What can hang from each mark:
k218: k248
k605: k248 k956 k992
k20: k248
k248: k20 k218 k605 k863
k992: k218 k605 k681
k681: k480 k992
k480: k681

Each row was made from one small tree. Brackets hold a mark, then the marks that hang from it, in the order of their numbers. Every link used is in the known rows. Write each row's tree.
Known rows:
(k248 k20 k218 k605 k863): [  0.7  18.6 -23.2 -51.7  11.7  18.0  -2.6 -11.6   0.0   4.4 -38.4  30.6
   6.9 -16.3 -11.2  -2.9   6.4 -15.0  -1.1   3.8  -8.7 -10.1]
(k218 (k248 k20 (k605 k992))): [  0.9 -13.9 -14.0 -22.6   8.0  19.6  -4.3  -6.1   1.1  14.9  -8.3  16.5
   4.6  -2.0  -2.5   4.5   0.5  -1.3 -22.6  11.6  -5.3 -12.8]
(k480 (k681 (k992 k605))): [ -1.9 -12.8   4.4  10.7  -8.7   0.1   7.5   5.0  -0.4   3.6   5.7   5.8
  -6.2  -4.8   2.7  -1.6  -4.4  -8.3  -4.5  12.3  -4.1   4.3]
(k992 k605 k681): [  2.8   7.9   3.9  22.0  -7.3 -19.9  -1.9   8.1  -2.3  -9.1   5.2  15.2
  -5.8   2.3   5.6  -7.2  -2.3 -14.7 -23.5   4.8  -3.4  11.3]
(k20 (k248 k218 (k605 (k992 k681)))): [  2.7   6.2 -17.9  12.3   3.6   4.4  -1.2  -9.2   1.1  -1.8 -15.6  17.5
  -5.2  -0.9  19.2  -2.5   0.1   1.5   3.5  14.7 -11.9 -16.9]
(k248 k20 k218 (k605 k992) k863): [ -1.3  13.1 -24.1 -56.2  11.4  18.6   1.5 -15.0  -1.8   4.5 -35.4  31.0
   3.6 -15.8  -9.8  -0.4   6.2 -19.3  -7.5  12.0 -13.9 -18.1]
(k248 k218 (k605 (k992 k681)) k863): [ -0.8   8.3 -15.7 -28.4   9.0  -2.4   2.9 -11.0  -1.3  -4.1 -29.2  29.2
   0.8  -9.6  15.5  -3.8   5.1 -30.2  -2.6  13.1 -12.5 -19.6]
(k480 k681): [ -1.6  -5.2   2.3  17.2  -2.7   3.9   5.1   0.8  -1.1   7.8   9.5   3.8
  -2.6  -0.7   6.9   0.4  -2.1 -11.7   0.5   6.5  -3.0  -3.6]
(k605 (k248 k863) k956 (k992 k681)): [ -5.6 -10.4  10.1  -6.9  15.2 -17.6  13.3   2.0  -8.1 -15.5   5.9   5.6
   3.0  -3.1  30.4   3.7  10.0 -31.8 -31.8  25.1 -11.1 -25.2]
(k20 (k248 k218 (k605 k956))): [  2.9   4.5 -14.6  17.4   5.5   9.3  -3.2  -6.0   3.0  -4.0 -17.0  20.5
  -0.1  -2.7  25.2  -3.9   1.9   6.3   7.9  11.1  -7.8 -15.4]
(k605 k992): [ -2.9  -7.5  -1.5  -6.2  -0.8   0.7   5.7  -4.3  -2.6   0.4   4.5   0.2
  -4.9   0.5   2.0   3.6  -0.3  -6.1  -9.5  11.3  -7.7 -11.3]
(k218 (k248 (k605 k956) k863)): [  0.7 -18.5  -9.9 -13.4  10.4  10.8  -3.9  -3.7   3.3   5.4 -15.2  22.5
  11.8  -0.9  21.0  -0.2   3.9 -13.2 -12.8   7.6  -1.3  -8.9]
(k681 k480 (k992 k218)): [ -5.0 -13.0  -0.1 -13.1 -10.9   0.7  10.3  -4.0   1.4  -5.3  -2.9  -4.9
   9.4  -4.0  -1.8   0.4  -2.7  -1.0  -3.1   2.6   1.5  15.9]
(k480 (k681 (k992 (k218 k248)))): [ -4.3 -21.7   3.1  10.6  -4.9   5.8   8.0   6.1  -0.9   3.9   4.8  -1.0
  -1.1  -0.4   6.8   2.7  -5.2  -5.5   1.0   9.8  -5.5  -0.1]
(k248 k20 k218): [  0.4  18.1 -12.3 -34.5   5.2  16.7  -2.0   4.0  -2.1   0.1 -10.7  16.5
   5.8  -9.0 -32.3   2.5   0.9   6.3   4.9   0.6  -8.9  -9.5]
(k681 k480 (k992 (k218 k248))): [ -4.4 -21.0  -3.1 -16.4  -8.8   5.5   8.0  -2.0   2.4  -2.9  -1.7  -1.0
  13.8  -1.9  -3.4   2.1  -3.7   0.4  -3.7   3.5   1.0  14.1]
(k248 k863): [ -1.4   0.7  -7.7 -21.9   2.7   0.5   1.8  -5.6  -0.4  -2.5 -13.8   5.9
   5.7  -2.4   1.8  -1.4   3.5 -13.7   3.2  -2.0  -2.0   6.0]
(k20 (k248 k218 k605)): [  4.4   6.8 -17.6  12.1   3.9   9.1  -4.3  -9.3   3.2  -0.6 -19.1  16.8
  -2.2  -2.3  15.6  -3.9  -0.5   7.7  15.1   8.4  -7.0 -10.7]
(k20 (k248 k863)): [  1.2   1.9 -17.9   0.9   1.1   6.2  -0.7  -9.5   1.6  -2.3 -14.2   5.1
   2.2   2.5  10.4  -2.0   1.3   3.3   9.5   2.4  -6.0   6.1]
(k681 k480 (k992 (k605 k956))): [ -2.1 -10.8   2.1 -11.0 -12.7  -2.3   8.4   0.1   2.8  -7.0   1.8  12.2
   8.0  -8.5  -0.2  -3.9  -0.9  -4.6 -19.0  10.0   2.7  16.1]
(k681 k480 (k992 (k605 k248))): [ -0.1 -10.4   4.7 -18.0  -9.0  -6.9   9.2  -3.9   1.5  -6.9   1.4   4.7
   7.3  -9.9  -7.7  -2.9  -2.1  -6.8  -9.7  11.1   4.1  16.5]
(k992 k218 k605 (k681 k480)): [ -0.3   3.6   6.0  34.6 -13.0 -18.2   2.2   2.6  -3.2 -15.7   5.8  13.0
   3.3   5.8  11.9  -7.4  -5.3 -20.0 -17.8   0.1  -3.1  23.0]

Write each row's tree:
[ -0.1 -11.7 -15.5 -29.9  11.8  20.0  -4.7  -4.5   1.9  10.5 -17.9  24.1
  12.8  -4.1   6.8   1.7   5.4  -8.7 -22.7   7.2  -3.7  -7.3] : (k218 (k248 k20 (k605 k956) k863))
[  1.3  -9.6 -18.3 -35.3  10.3  19.7  -5.7  -8.1   2.1  13.3 -20.0  20.6
  11.3  -3.7  -2.7   1.7   3.1  -7.9 -16.1   4.9  -3.1  -3.1] : (k218 (k248 k20 k605 k863))
[  1.2  -5.1 -13.5  23.2   1.1   7.1  -0.4 -14.7   1.3   1.4 -13.3   5.4
  -7.0   2.8  27.5  -1.7  -0.9   4.5  -0.3  11.9  -7.6  -7.1] : (k20 (k248 (k605 (k992 k218))))
[ -3.6  -0.5  -2.9  -3.0  -3.5  -8.6   7.8  -4.9  -3.4  -0.9   9.2   4.2
  -1.0   1.7   6.4   2.0   1.0 -16.8 -26.0  12.0  -7.8  -6.9] : (k605 (k992 (k681 k480)))
[ -0.8  -0.3  -4.1  -2.8   8.4   5.0   2.1  -3.2   0.1  -3.8 -14.1  27.7
  -1.0  -9.5  22.7  -1.6   4.0 -13.5  -5.8  18.5  -9.7 -32.0] : (k248 k218 (k605 k956 k992))
[ -1.6   7.0   1.5 -26.6  13.5  -7.1   8.6   1.5  -9.0  -8.6   3.6   5.5
   0.0  -7.2 -11.1   6.3   3.5 -15.4 -16.3  21.1 -14.8 -26.9] : (k605 (k248 k20 k218) (k992 k681))
[  4.9   6.4   5.3  -6.3   2.9  -2.5  -0.9   2.6  -3.1 -10.6  -0.9  15.9
   1.5  -7.7 -16.5  -2.9  -2.1  -5.8   2.4   8.9  -3.5   0.8] : (k992 (k605 (k248 k20 k218)))
[ -2.9 -18.5   1.7   8.6  -7.7   8.2   6.2   6.4  -1.4   3.6   4.0   6.7
  -1.9  -2.5  -2.2   0.8  -6.3  -5.3  -5.5  10.9  -6.7   6.0] : (k480 (k681 (k992 (k218 (k248 k20)) k605)))
[ -2.1  -4.4   8.5  -6.0   7.4 -17.4  12.0  -6.2  -6.5  -7.2  13.3  -3.1
   1.1  -1.9   9.0   4.2   3.0 -23.6 -22.4  20.2  -6.2 -15.7] : (k605 k248 (k992 (k681 k480)))
[ -5.2  -6.5   1.9  12.8  -2.2 -10.2   7.1   0.9  -5.8  -7.9   5.2  -2.8
  -5.6   6.1  13.8   2.9  -1.4 -13.4 -17.4  10.0 -11.7  -8.2] : (k605 (k992 k218 k681))
[  0.0  -9.0 -16.4 -38.3   7.4  19.1  -4.0  -0.9   0.5   8.9 -10.1  14.1
  14.5  -0.5 -16.5   4.4   1.5  -2.1  -9.5   0.7  -4.6   1.7] : (k218 (k248 k20 k863))
[ -0.8   3.9   8.2 -15.8  17.6   3.6   4.4   8.5  -5.1 -12.0   0.6  11.5
  10.1 -10.6  -1.0   3.9   7.2  -4.6  -6.9  14.3  -6.1 -24.8] : (k605 (k248 k20 k218) k956)
[ -3.7   3.3   2.3  21.7  -6.0 -13.3   4.8   0.8  -3.4  -9.8   4.5  -0.6
   6.7   6.5  14.2  -1.8  -1.4 -16.1 -14.2  -3.1  -2.8  11.2] : (k992 k218 (k681 k480))
[ -3.6 -19.2  12.5  21.6  -5.0  -2.5  10.3   7.4  -2.6  -5.0   7.5   3.0
  -3.5  -3.8  13.5  -0.5  -3.8 -12.0  -3.7  15.2  -5.1   0.9] : (k480 (k681 (k992 k218 (k605 k248 k956))))
[ -8.2  -9.9   6.1  20.0  -1.8  -7.8  11.1   3.0  -5.3 -12.6  12.0   7.3
   3.1   4.4  30.6   2.4   3.4 -19.4 -33.8  14.8 -10.9 -12.9] : (k605 k956 (k992 k218 (k681 k480)))
[ -1.3  15.1 -19.2 -44.2  14.2  18.4  -1.1  -6.8  -0.3   0.1 -35.3  36.2
   9.6 -16.9   1.7  -2.8   9.7 -17.0 -11.0   7.9  -9.6 -16.9] : (k248 k20 k218 (k605 k956) k863)
[ -2.3   1.0 -12.0 -25.3  11.2   5.5   3.9  -8.8  -0.4  -7.0 -28.0  33.8
   4.4 -11.7  23.8  -3.1   7.5 -26.9  -2.9  16.7 -11.7 -26.3] : (k248 k218 (k605 k956 k992) k863)
[ -0.4  -4.8 -10.6  31.3   2.6   2.2   0.7  -8.8   0.2  -2.4  -9.9   9.7
  -6.2   3.6  39.3  -2.4   2.0  -0.2 -14.7  15.1  -9.4 -11.6] : (k20 (k248 (k605 k956 (k992 k218 k681))))
[ -6.5 -14.1  17.4  17.2   9.1 -16.8  15.0   1.7  -8.5 -18.8  16.2   0.0
   6.0   0.9  33.2   4.7   5.3 -26.2 -30.6  23.5  -9.4 -21.6] : (k605 k248 k956 (k992 k218 (k681 k480)))
[ -4.7  -2.9   1.3 -37.5  18.8   5.0  11.4   0.5  -7.9 -13.5  -4.0  15.9
   9.3 -11.6   1.7   6.6   9.3 -20.1 -14.1  24.5 -15.0 -31.7] : (k605 (k248 k20 k218 k863) k956 k992)
[  4.2  -2.2   7.7  -0.5   2.0 -10.7   1.0  -1.3  -2.2 -12.0  -2.6  10.5
   1.3  -4.1   0.2  -4.8  -0.8 -15.5   1.4   7.8  -0.1   8.9] : (k992 (k605 (k248 k863)))
[  0.2  -4.7  -3.2  12.1  -3.7  -6.3  -3.3   8.8  -4.2 -11.4  -4.7  18.9
   5.5   7.0   2.2  -3.6  -4.4 -16.5 -20.8   1.3  -9.4  17.4] : (k992 (k218 (k248 k20 k863)) k605 k681)
[ -7.3 -16.4   2.3  12.1   3.6   0.3   6.8   9.2  -6.0  -8.7   9.2   9.7
   2.7   5.9  23.5   5.5   2.8 -11.8 -38.1  16.5 -14.6 -18.7] : (k605 k956 (k992 (k218 (k248 k20)) k681))
[  2.2  -2.8 -15.0  17.1   1.7   7.1  -0.8 -15.1   2.1   4.0 -12.5   7.3
  -7.6   1.1  24.7  -1.9   0.2   4.8  -3.3  13.6  -6.6  -8.6] : (k20 (k248 (k605 k992)))
[ -5.0 -16.1   4.7  12.8  -6.3   2.2   9.6   4.5  -1.5   2.3   4.0  -3.7
  -3.9  -2.2   7.9   1.4  -4.2  -6.7   1.6   8.9  -5.2   0.8] : (k480 (k681 (k992 k218)))
[  3.4   7.7 -22.6  -3.6   5.9   9.6  -2.9 -13.2   3.0  -2.7 -28.7  20.8
   2.0  -4.1  16.3  -4.9   1.9  -1.8  17.8   7.2  -8.3  -6.5] : (k20 (k248 k218 k605 k863))
[ -7.8 -10.9   7.7  23.4   1.0  -9.2   9.2   7.5  -6.2 -13.6   9.7   4.5
  -2.3   5.6  32.4   2.9   3.4 -15.2 -31.9  15.4 -13.0 -17.3] : (k605 k956 (k992 k218 k681))
[ -1.3 -10.7   3.9  -1.9  -3.2  -1.9   9.2   4.3  -1.7  -1.9   0.3  10.1
  -2.0  -8.4   0.3  -1.3  -3.1 -15.4   4.7  14.7  -6.2  -0.2] : (k480 (k681 (k992 (k605 (k248 k218 k863)))))
